Each row was made from one walk, in order. Every step used is in the known rows, and no mark comes twice. Write each row's walk.
Known rows:
N -> F -> U: [ 0.41  1.06 -2.28 -1.71 -1.37  1.30  2.15 -2.05  0.50  0.49 -0.51 -2.10
  1.48 -1.28  0.53  0.18  2.53  0.08  0.90 -1.86 -1.68]
N -> K -> T -> B -> F -> U: [-0.87  4.24  1.94 -4.51 -0.46 -3.68  1.91  2.00  2.70 -0.10 -0.24 -1.77
  2.47  0.05  2.96 -2.12  0.85  0.14 -1.27  1.26  2.68]
T -> B -> D -> N -> F -> U: [-0.70  1.85  0.79 -3.14  1.66 -0.72  0.25 -1.27  0.80 -0.58  0.81 -5.75
  2.51 -0.96  3.23  0.48  3.15  0.62  3.18  1.95 -2.77]
F -> N -> K -> T -> B: [-1.49  2.68  1.91 -3.23  0.76 -2.78  1.20 -0.09  3.65 -4.20 -3.05 -0.07
  0.45  2.96  1.83 -2.91  0.91 -0.24 -2.41  2.09  6.63]
N -> K -> T -> B -> D: [-0.32  2.73  3.34 -4.20  1.38 -2.53  0.86  2.43  0.87 -1.13  1.70 -2.96
  1.55  3.36  4.64 -2.03 -0.40  0.66 -1.12  2.64  6.36]
T -> B: [ 0.93  1.22  2.52 -1.15  1.23 -1.26 -1.74  0.09  1.73 -0.28  0.83 -0.31
 -0.04  0.90  1.01 -1.63  0.33  0.81 -0.16  2.04 -0.15]
F -> U -> D -> N -> K -> T -> B: [-2.64  2.92  2.26 -3.79  1.40 -3.95  0.79  0.59  2.40 -3.66 -1.83 -1.79
  2.52  0.36  1.00 -0.80  1.31  1.44 -1.29  1.56  3.22]
U -> F: [ 0.72  2.57  0.75 -1.52  2.76  0.24 -2.14 -0.76  0.20  1.05  1.87  0.28
  0.98 -1.16  1.28 -0.83 -0.81 -3.10  0.49 -0.36 -0.04]
K -> T -> B -> D -> N -> F -> U: [-0.88  1.81  0.52 -3.96  0.25 -2.36  2.36  0.90  1.86 -0.47  0.47 -4.27
  2.91  0.19  3.87 -0.90  3.71  0.23  0.24  1.00  0.42]
D -> U -> F -> B: [ 0.10  3.91 -0.67 -4.51  1.83  0.36  0.80  0.25  3.32 -3.23 -1.34  0.56
  0.53 -3.12 -0.71 -0.11  0.04 -6.56  0.80 -3.42  0.13]
N -> K -> T -> B: [ 1.22  2.23  2.65 -3.26  0.50 -2.78  1.66  1.56  1.86 -1.84  0.28 -0.26
  0.47  2.80  1.69 -3.00 -0.36  1.16 -2.44  2.30  5.85]
T -> B -> D -> U: [-0.07  1.08  2.06 -3.11  1.99 -0.89  0.52  0.99  1.14 -0.40  1.82 -3.96
  0.45  0.29  2.20  1.17 -0.08 -1.50  1.02  0.93 -0.58]
N -> F -> U -> D -> B -> T: [-1.62  1.77 -4.12 -4.01 -2.22  2.30  2.61 -1.08 -0.57 -0.96  1.27 -4.95
  1.49 -4.74 -0.99  2.15  1.89 -2.53 -2.64 -3.71  0.40]
N -> K -> T -> B -> D -> U -> F: [ 0.77  4.63  3.19 -6.87  4.17 -2.33  1.29  1.60  1.70 -1.16  2.99 -3.17
  2.17  1.28  3.91 -0.99 -1.57 -4.26 -0.45  0.51  5.29]
B -> F -> U: [-1.94  2.15 -0.78 -1.27 -0.96 -0.97  0.49  0.68  0.79  1.73 -0.25 -1.74
  1.93 -2.83  1.10  0.72  1.32 -0.90  0.86 -1.03 -2.70]
F -> B -> D -> N: [-3.23  1.78  0.15 -1.83  1.32 -0.91  0.03  1.65  0.66 -3.91 -2.27 -2.35
  1.15 -1.45  1.84  0.81  1.44 -2.04  2.70 -0.13  0.31]
U -> F -> N: [-1.76  3.42  0.07 -1.66  2.80  0.42 -2.58 -2.22  2.25 -1.09 -1.24  0.45
  0.78 -1.26  1.18 -1.10  0.27 -4.26  0.07 -0.30  0.81]
D -> U -> F: [ 1.35  1.71 -0.32 -2.78  2.56  0.37  0.57 -1.03  1.04  0.11  1.22 -0.49
  0.56 -2.33 -0.71  0.94 -1.12 -4.78  0.60 -2.10 -1.15]
K -> N: [-1.46 -1.03 -1.15  0.37 -0.44 -1.16 -0.21  0.31  0.67 -1.06 -0.38  1.07
  0.66  0.72 -1.10 -1.55  0.47 -0.40 -1.69  0.90  1.77]
U -> F -> N -> K -> T: [-1.42  4.11  0.44 -3.64  2.24 -1.38  0.59 -0.82  2.28 -2.74 -2.25  0.90
  1.44  0.79  1.92 -2.39 -0.48 -4.13 -1.80 -0.36  6.73]
T -> B -> D -> U -> F: [ 0.84  3.48  2.87 -4.82  4.52 -0.57 -1.66  0.20  1.59  0.52  3.90 -3.62
  1.49 -0.92  3.10  0.24 -1.06 -4.65  1.54  0.47 -0.76]
K -> N -> F -> B -> D: [-2.21  2.65 -2.08 -3.51 -1.92  1.10  1.90  0.01  0.42 -3.17  0.13 -1.94
  3.10  0.47  2.28 -2.55  0.80 -2.99  0.80 -0.16  3.37]
T -> B -> D -> N -> F: [ 0.50  1.70  1.46 -2.76  2.08  0.20  0.30 -1.78 -1.00 -0.61  2.88 -4.99
  2.22  0.35  3.47 -0.53  0.27  0.14  3.41  3.22 -1.53]
U -> F -> B -> D: [-1.78  5.52  1.35 -4.28  2.23  0.55 -2.36  1.60  1.54 -1.59  0.93 -1.36
  1.99 -1.35  4.00 -1.00 -0.20 -5.35  1.80 -0.87  1.78]
K -> T: [-0.25 -0.15 -0.10 -1.04 -1.51 -1.73  2.03  2.25  0.99 -0.06 -0.40  1.48
  0.51  1.14  0.58 -1.30  0.51 -0.34 -3.03 -0.82  3.10]
U -> D -> B -> F -> N -> K -> T: [-3.32  3.12 -0.50 -2.68 -1.48  0.89  3.05 -0.67  1.04 -3.01 -1.77 -1.80
  1.52 -1.72  0.04  0.97 -3.07 -4.39 -1.75 -0.87  6.28]

Write each row's walk:
[-1.52  1.18 -1.48  0.21 -1.20  1.90  0.79 -1.44  1.77 -1.38 -2.36 -1.69
 -0.58 -3.86 -0.90  2.09 -0.84 -4.17  0.37 -1.05 -0.13]  D -> B -> F -> N
[ 0.46 -0.42 -2.39 -1.16 -1.45  0.91  2.15 -2.11 -0.76 -0.68  1.27 -0.32
  2.04  0.73 -0.64 -2.43 -0.07 -0.97 -0.75  0.93  1.45]  K -> N -> F
[-0.41  4.91  0.43 -3.25  1.61  0.64 -1.57  0.22  2.50 -2.40 -0.86  1.35
  0.89 -1.93  1.08 -2.02  0.01 -4.86  0.52 -1.36  1.40]  U -> F -> B
[-0.46  0.00  0.06  0.29 -0.58  2.75 -0.34 -0.63 -0.11 -1.05  0.41 -1.34
 -0.76 -2.38 -2.17  2.66 -2.02 -1.64 -0.30 -1.37  0.90]  U -> D -> B
[-0.62  3.29 -0.81 -3.98  3.84  0.29  1.51 -3.35  2.30 -3.58 -2.19 -1.17
  0.61 -1.33 -0.15  0.84 -1.17 -5.49  1.20 -1.55  2.21]  D -> U -> F -> N -> K
[-0.05 -0.59 -2.84 -1.41 -1.06  0.36  1.34  1.62 -0.02 -1.23  0.62 -2.67
 -1.48 -3.45 -1.70  1.85  1.15 -1.96 -3.67 -1.98  1.71]  D -> B -> T
[-4.36  2.31 -0.64 -1.46  0.49 -1.32  0.05 -0.88 -0.80  0.15 -0.55 -2.45
  3.43 -3.91  0.56  1.73 -0.16 -1.28  2.00  0.00 -4.16]  B -> F -> U -> D -> N
[ 0.19  3.14  2.29 -1.98  0.24 -1.18 -1.13  0.20  0.56  1.43  2.62 -1.50
  1.72 -0.83  2.42 -1.94 -1.38 -0.94  0.63  2.95 -1.65]  T -> B -> F
[-0.46  0.88 -1.49 -0.01 -1.74  1.28  0.89  0.88  1.87  0.71 -1.07 -2.60
 -0.25 -4.98 -1.18  3.29  0.77 -2.44  0.44 -2.46 -2.20]  D -> B -> F -> U
[ 0.92  0.52 -0.62  0.08 -1.44  1.95  1.36  0.22  0.07  0.88  0.94 -1.67
 -0.34 -3.86 -1.20  2.23 -1.88 -2.87  0.72 -0.61 -0.83]  D -> B -> F
[-0.87  2.08 -2.87 -2.73 -2.57  1.00  2.53 -0.93  1.42 -4.09 -1.59  0.69
  2.06 -0.11 -0.82 -3.65  1.22 -2.45 -0.10 -0.61  2.53]  K -> N -> F -> B
[-3.46  2.28 -0.69 -0.69 -0.89  2.65  0.00 -2.16  0.71 -1.56 -1.12 -2.09
  0.80 -4.08 -0.67  2.19 -2.56 -4.70  0.31 -0.95  0.42]  U -> D -> B -> F -> N
[-3.86  3.32  1.66 -3.21  0.05 -3.93  0.20  1.46  1.67 -0.08  0.13 -1.69
  4.14 -1.98  1.93 -1.08  0.92 -0.69 -1.28  1.53 -1.06]  K -> T -> B -> F -> U -> D -> N
[-3.85  0.57 -0.47 -0.51  0.95 -1.17 -0.80 -0.94  0.46 -1.76 -1.94 -1.88
  1.78 -2.39 -0.64  2.11  1.78  0.42  0.95 -0.86 -2.52]  F -> U -> D -> N
[-1.48  2.51  3.02 -3.44  1.86 -3.20  0.99  0.14  0.55 -3.64  0.40 -1.08
  2.04  1.60  0.97 -1.89 -1.49  1.01 -0.98  3.32  4.60]  U -> D -> N -> K -> T -> B
[-1.29  1.09  2.84 -1.33  3.08 -2.12 -2.09  0.48  0.29 -1.05  1.26 -3.66
  1.03  0.20  2.94  0.33  0.70  0.68  2.37  3.39 -1.17]  T -> B -> D -> N
[-0.13  3.02  2.25 -3.67  1.08 -4.01  2.23  0.90  0.56 -1.56  0.60 -1.52
  2.56 -0.03  1.94 -2.26 -1.21 -0.12  0.11  3.66  2.75]  D -> N -> K -> T -> B -> F
[-1.28  3.17  1.64 -3.09 -1.45 -3.70  0.78  2.77  3.06  1.46 -0.01 -0.86
  2.24 -0.91  2.76 -2.27  2.31 -0.69 -2.24  0.58  0.24]  K -> T -> B -> F -> U
[-0.12  0.07 -2.40 -1.16 -0.43  0.16  2.45 -2.57  0.26 -1.19 -1.71 -2.64
  1.78 -2.34 -0.70  1.22  3.03  0.60  2.24 -0.95 -3.24]  D -> N -> F -> U
[-1.34  4.65 -2.77 -6.89  1.41 -1.55  1.81  1.72  2.20 -3.70 -0.19 -1.22
  1.30 -4.19 -0.15 -0.92  1.54 -7.10 -2.49 -3.68  1.30]  D -> U -> F -> B -> T
[ 0.55  3.83  2.45 -4.14 -0.32 -2.77  2.06  1.36  0.78  0.09  1.85 -1.13
  2.48  1.18  2.99 -3.10 -1.80 -0.55 -1.32  2.62  4.38]  N -> K -> T -> B -> F
[-1.90  0.59 -2.15 -2.21 -0.93  0.98  0.44  1.06 -1.18 -1.52  1.89 -3.00
  0.01 -3.59 -1.47  1.92 -0.50 -2.59 -3.66 -1.75  2.01]  U -> D -> B -> T
[-3.16  4.60  2.29 -3.75  2.29 -2.29 -0.53 -1.59  0.41 -1.92  0.31 -4.14
  3.79 -2.34  1.97  0.25 -0.77  0.25  2.70  2.87 -1.83]  T -> B -> F -> U -> D -> N -> K
[-3.40  3.68 -3.55 -5.92 -0.95  0.07  3.01 -1.17 -1.73 -5.13  0.16 -2.93
  3.57 -3.16  0.26 -1.54  0.69 -3.09 -0.69 -0.86  0.94]  U -> D -> N -> F -> B -> T
